What can hang from each mark
j_435: j_865
j_998: j_546 j_918 j_961
j_865: j_546 j_809 j_998
j_918: j_865
j_809: j_435 j_546 j_998
j_961: j_865 j_998
j_546: j_435 j_809 j_961

Each row was made from one small tree. Brackets hold a mark, then the marks that hang from it, in the order of their numbers. Every link used is in the known rows. Write each row's tree.
Known rows
(j_546 j_809 j_961): [-8, 5, -13, 11, 8, -2, 1, -1, -7, 15, -14, 18, 0, -1, 17, 7, -4, -3, -8, -10, -5, 11, -1, -10, 7]
(j_998 (j_546 j_435) j_918 (j_961 j_865)): [9, 14, 15, -23, -8, -7, 14, 9, -2, 4, 14, -13, -21, -2, 6, 7, 12, 24, -22, 27, -8, 13, -7, 7, 15]
(j_435 (j_865 (j_809 j_998))): [0, 2, -14, 10, 11, -9, -7, -4, 22, -1, 7, 3, 5, -14, -3, 0, 1, -15, 17, -11, -4, -11, -1, -5, -16]
(j_918 j_865): [4, -17, -4, 0, 3, -3, 1, 5, -4, 4, 18, -2, -5, 6, -13, 4, 11, 0, -14, -8, -1, -23, 10, -21, -10]
(j_998 j_918): [-5, 0, 15, -6, -2, -3, 1, 1, -8, 18, 25, 2, 7, -5, -6, 0, 2, 9, -7, 9, -4, -4, -11, -3, -5]
(j_961 j_865 j_998): [-5, -6, 9, -7, -1, 14, 0, 19, -1, 9, -11, 7, 10, 19, 11, 0, -11, 10, -17, 13, 16, -1, 2, 2, -1]
(j_809 (j_546 j_961) j_998): [-5, -2, -10, 6, 0, 24, 3, 10, 4, -3, -27, -18, 13, -4, -6, 3, 8, 0, 9, -15, 12, -3, 14, 1, 11]
(j_809 j_435 j_546): [13, -20, 33, 8, 16, 14, 6, 16, -2, -7, 15, -4, -8, 8, -19, -23, -11, -12, -7, -14, -7, 5, -6, -2, -11]
(j_998 j_546 j_918 (j_961 j_865)): [5, 11, 9, -23, -11, -3, 13, 7, -3, -9, 10, -17, -10, -2, 9, 11, 1, 24, -11, 24, -7, 9, -2, -5, 20]
(j_809 j_435 (j_546 (j_961 j_865)) j_998): [0, -4, -1, 4, 18, 22, 7, 25, -5, -9, -24, -9, 3, 2, 0, -15, -3, -4, -1, -12, 11, 8, 4, 6, 8]
(j_865 (j_546 j_809)): [8, -8, 18, 11, 1, -11, -10, -12, -9, -5, -12, 1, 0, -5, 7, -5, -9, -8, -1, -1, 5, 8, 6, 1, -2]
(j_961 (j_865 j_546) j_998): [1, -2, 19, -6, -5, 12, -7, 15, -5, 2, -25, -2, 8, 14, 11, -3, -15, 8, -11, 18, 23, 3, 10, 11, 7]
(j_961 j_865): [3, -12, 13, -12, 1, 0, -3, 7, -3, -1, -7, 2, 0, 10, 3, -1, -13, 8, -13, 10, 6, 3, -6, 6, -13]
(j_546 j_961): [-7, -1, -5, -3, -5, 12, -1, 5, -4, 10, -4, 6, 4, 6, -3, 12, -10, 6, -4, -10, 1, -1, 0, -9, 3]
(j_435 (j_865 (j_998 j_546))): [-6, -3, -9, -10, 2, -11, -7, -3, 7, 3, 9, 4, -3, 0, -2, 7, -3, -4, 8, -12, -6, -19, -2, -32, -7]
(j_435 j_865): [7, -4, 10, -1, 8, -8, -3, 6, 16, 7, 20, 2, -3, -7, -10, 2, -6, -5, 0, -12, -5, -15, -3, -20, -20]
(j_865 j_546): [9, -13, 24, -2, -8, -1, -11, -6, -8, -9, -4, -9, 2, -1, -8, 0, -14, -2, 4, -1, 8, 0, 7, 3, -6]
(j_865 (j_546 j_435)): [13, -9, 29, -2, -5, -4, -10, -5, -6, 4, -2, -5, -10, -2, -14, -5, -2, 0, -7, 3, 8, 1, 2, 14, -14]
(j_865 j_809 j_998): [-16, -1, -21, 3, -7, -6, -10, -25, 2, 5, 5, 25, 10, 11, -3, 5, -10, -9, 17, -8, -9, -6, -12, 0, -12]
(j_961 (j_865 j_809 j_998)): [-10, 0, -11, -7, -4, -6, -7, -12, 0, 1, -15, 20, 3, 16, 5, 2, -14, -1, 4, 7, -1, 1, -13, 10, -7]
(j_865 j_998): [-13, -10, -9, -7, -8, -3, -8, -14, -8, 7, 10, 16, 11, 13, -3, 9, -8, 9, 6, -10, 2, -17, -9, -18, -14]
(j_865 (j_809 j_435 j_546 (j_998 j_918))): [-3, 1, 1, 14, 16, 7, 5, 2, 2, -2, 5, 0, 8, -9, -7, -22, 5, -20, 12, -4, -7, 11, -7, 20, 0]
(j_961 (j_865 (j_546 j_809))): [9, -6, 18, 0, 2, -9, -6, -2, -10, -7, -27, 0, -4, 1, 13, -7, -14, -1, -11, 13, 9, 13, 1, 11, -1]
(j_998 j_918 (j_961 (j_865 (j_546 j_809)))): [10, 20, 19, -2, -14, -9, 9, 0, 1, 0, 6, -7, -3, -9, 11, 4, -5, 21, -9, 19, -4, 11, -4, 4, 13]
(j_998 (j_961 j_865)): [10, -1, 10, -7, -13, 3, 6, 4, 7, -14, 11, -3, -7, 8, -2, 11, -14, 23, -8, 2, 0, 0, -4, -3, -4]

Write each row's tree
[-2, 1, -9, -1, 0, 23, 4, 16, 4, -4, -39, -19, 11, -2, 2, 0, 6, 3, 3, -6, 16, 1, 12, 10, 15] -> (j_809 (j_546 (j_961 j_865)) j_998)
[-9, -4, -17, -2, 5, -2, 2, 4, -12, 9, 14, -6, 14, -11, 0, 3, 24, 8, 0, 2, 11, -17, 6, -10, 0] -> (j_809 (j_998 (j_918 j_865)))
[0, -6, -11, 14, 20, -7, 6, 1, -9, -12, 4, 14, 0, -2, 22, -10, -3, 3, -3, -8, 5, 15, -8, -4, -6] -> (j_546 (j_809 j_435 (j_998 (j_961 j_865))))
[8, 5, 1, 0, -12, 2, 5, -2, 15, -16, 6, 1, -6, 7, 0, 9, -15, 12, -2, 4, -8, 6, -7, 6, -5] -> (j_998 (j_961 (j_865 j_809)))
[1, 6, -2, -5, 15, -24, 11, 4, -15, 26, 13, 1, -20, -8, 11, -6, 37, -4, -27, 17, -11, 1, 2, -8, 14] -> (j_998 (j_546 j_435 j_809) (j_918 j_865))
[-5, -7, -20, 0, 8, -3, -5, -12, -1, -5, -9, 2, 0, -4, 5, -1, 11, -16, 13, 3, 2, 9, -1, 17, -4] -> (j_865 (j_809 (j_998 (j_546 j_435))))
[12, 12, -5, 15, -3, -9, -7, -8, 23, -15, 1, -8, 0, -19, -4, 3, -4, -11, 23, -12, 0, -6, 9, -1, -6] -> (j_435 (j_865 j_546 (j_809 (j_998 j_961))))
[-4, 13, -13, 12, -19, 4, 4, -18, 21, -8, 3, 8, 2, 11, -10, 6, -8, -2, 17, -14, -16, -6, -5, 1, 2] -> (j_865 (j_809 j_546) (j_998 j_961))
[-10, -13, 1, 1, 16, 6, 3, 10, -16, 4, 2, 14, 1, 10, 20, -8, -2, -8, -11, 3, 4, 12, 3, -15, 8] -> (j_961 (j_998 (j_546 (j_809 j_435))))
[12, 2, 16, 8, -4, -7, -12, -14, 4, 3, -7, 2, -11, -4, -10, -8, -4, -17, 4, 6, -1, 10, -1, 32, -11] -> (j_865 (j_546 j_435) j_809)
[-5, 5, -18, 14, 2, 15, 1, -3, 12, -4, -24, -6, 11, -4, -5, 0, 4, -17, 16, -11, 0, 5, 7, 17, 8] -> (j_865 (j_809 (j_546 j_961) j_998))
[4, 1, -10, 2, -18, -7, -3, -7, -3, -10, 12, -3, -3, 9, -9, 15, 5, 13, -1, -13, 2, -29, 17, -25, 3] -> (j_918 (j_865 j_546 (j_998 j_961)))
[-9, 6, -8, -5, -19, 3, -15, -13, -12, 3, -21, 6, 8, 8, 0, 15, -17, 7, 11, -11, 9, -8, 7, -9, 9] -> (j_865 (j_546 j_961) j_998)
[4, 6, 8, 6, 4, -11, 1, 4, -10, 10, 22, 1, -3, -7, -9, -9, 9, -9, -7, 6, -11, -5, 3, 3, 5] -> (j_998 (j_918 (j_865 j_546 (j_809 j_435))))
[9, -1, 2, 1, -7, 18, 9, 10, 14, -22, -16, -25, 5, -3, -3, 1, 4, 13, 5, -4, 12, -2, 9, 5, 5] -> (j_809 j_546 (j_998 (j_961 j_865)))
[1, 6, -13, 16, 1, 12, 6, 13, 12, 9, -6, -1, -2, 10, -10, 1, 14, -16, -8, -10, -7, -13, 19, -4, 12] -> (j_918 (j_865 (j_809 (j_546 (j_961 j_998)))))
[-15, 13, -18, -10, -5, -15, -2, -21, -6, 20, 6, 19, -2, 4, 3, 2, 10, -7, 8, 12, -14, 2, -14, 10, 5] -> (j_865 j_809 (j_998 (j_546 j_435) j_918))
[3, 2, 5, -2, 5, -11, -5, -1, 14, 25, 20, 15, -11, 1, -11, -1, 9, 4, -5, -7, -5, -19, -13, -8, -24] -> (j_546 (j_435 (j_865 j_998)))
[-5, -11, -19, -9, -5, 7, 2, -3, -5, -25, 1, -16, 4, -5, 6, 13, 7, 15, 13, -4, 11, -1, 11, -12, 5] -> (j_809 (j_998 j_546 j_961))
[10, 0, 13, 12, 3, 4, 2, -5, 18, 6, -4, 2, -8, 2, -16, -13, 3, -20, 0, -1, -12, 7, -6, 28, -12] -> (j_865 (j_809 (j_546 j_435)))
[10, 24, 13, -3, -20, -5, 7, -3, 8, -6, 9, -7, -4, -7, 1, 6, -7, 16, -1, 19, -7, 11, -4, 17, 12] -> (j_998 j_918 (j_961 (j_865 j_546 j_809)))
[-7, 6, -20, -2, 3, -14, -6, -13, 14, 0, 6, 11, -4, -2, 0, 5, -4, -17, 16, -9, -14, -12, -4, -19, -6] -> (j_435 (j_865 j_809 (j_998 j_546)))
[11, 1, 6, 7, -3, 16, 10, 6, 18, -7, 1, -21, -3, -7, -14, -1, 20, 11, 3, -9, 7, -5, 6, 12, -4] -> (j_809 (j_546 j_435) (j_998 j_961))
[-12, -14, -5, -9, 21, 0, 3, 7, -28, -5, 15, -4, 6, -8, 8, -11, 8, -2, 4, 5, 8, 8, -5, -8, 4] -> (j_809 j_435 (j_998 j_546 j_918))
[-10, -4, -14, 1, 17, -3, -1, -5, -14, -6, 9, 6, 3, -7, 6, -11, 4, -18, 13, 4, -5, 16, -7, 10, 2] -> (j_865 (j_809 j_435 (j_998 j_546 j_918)))
[-11, 12, -9, -9, 7, -8, 7, 1, -19, 18, -7, 3, -2, -9, 23, 5, 10, 0, -11, 12, -10, 18, 1, -10, 30] -> (j_998 (j_546 j_809 j_961) j_918)
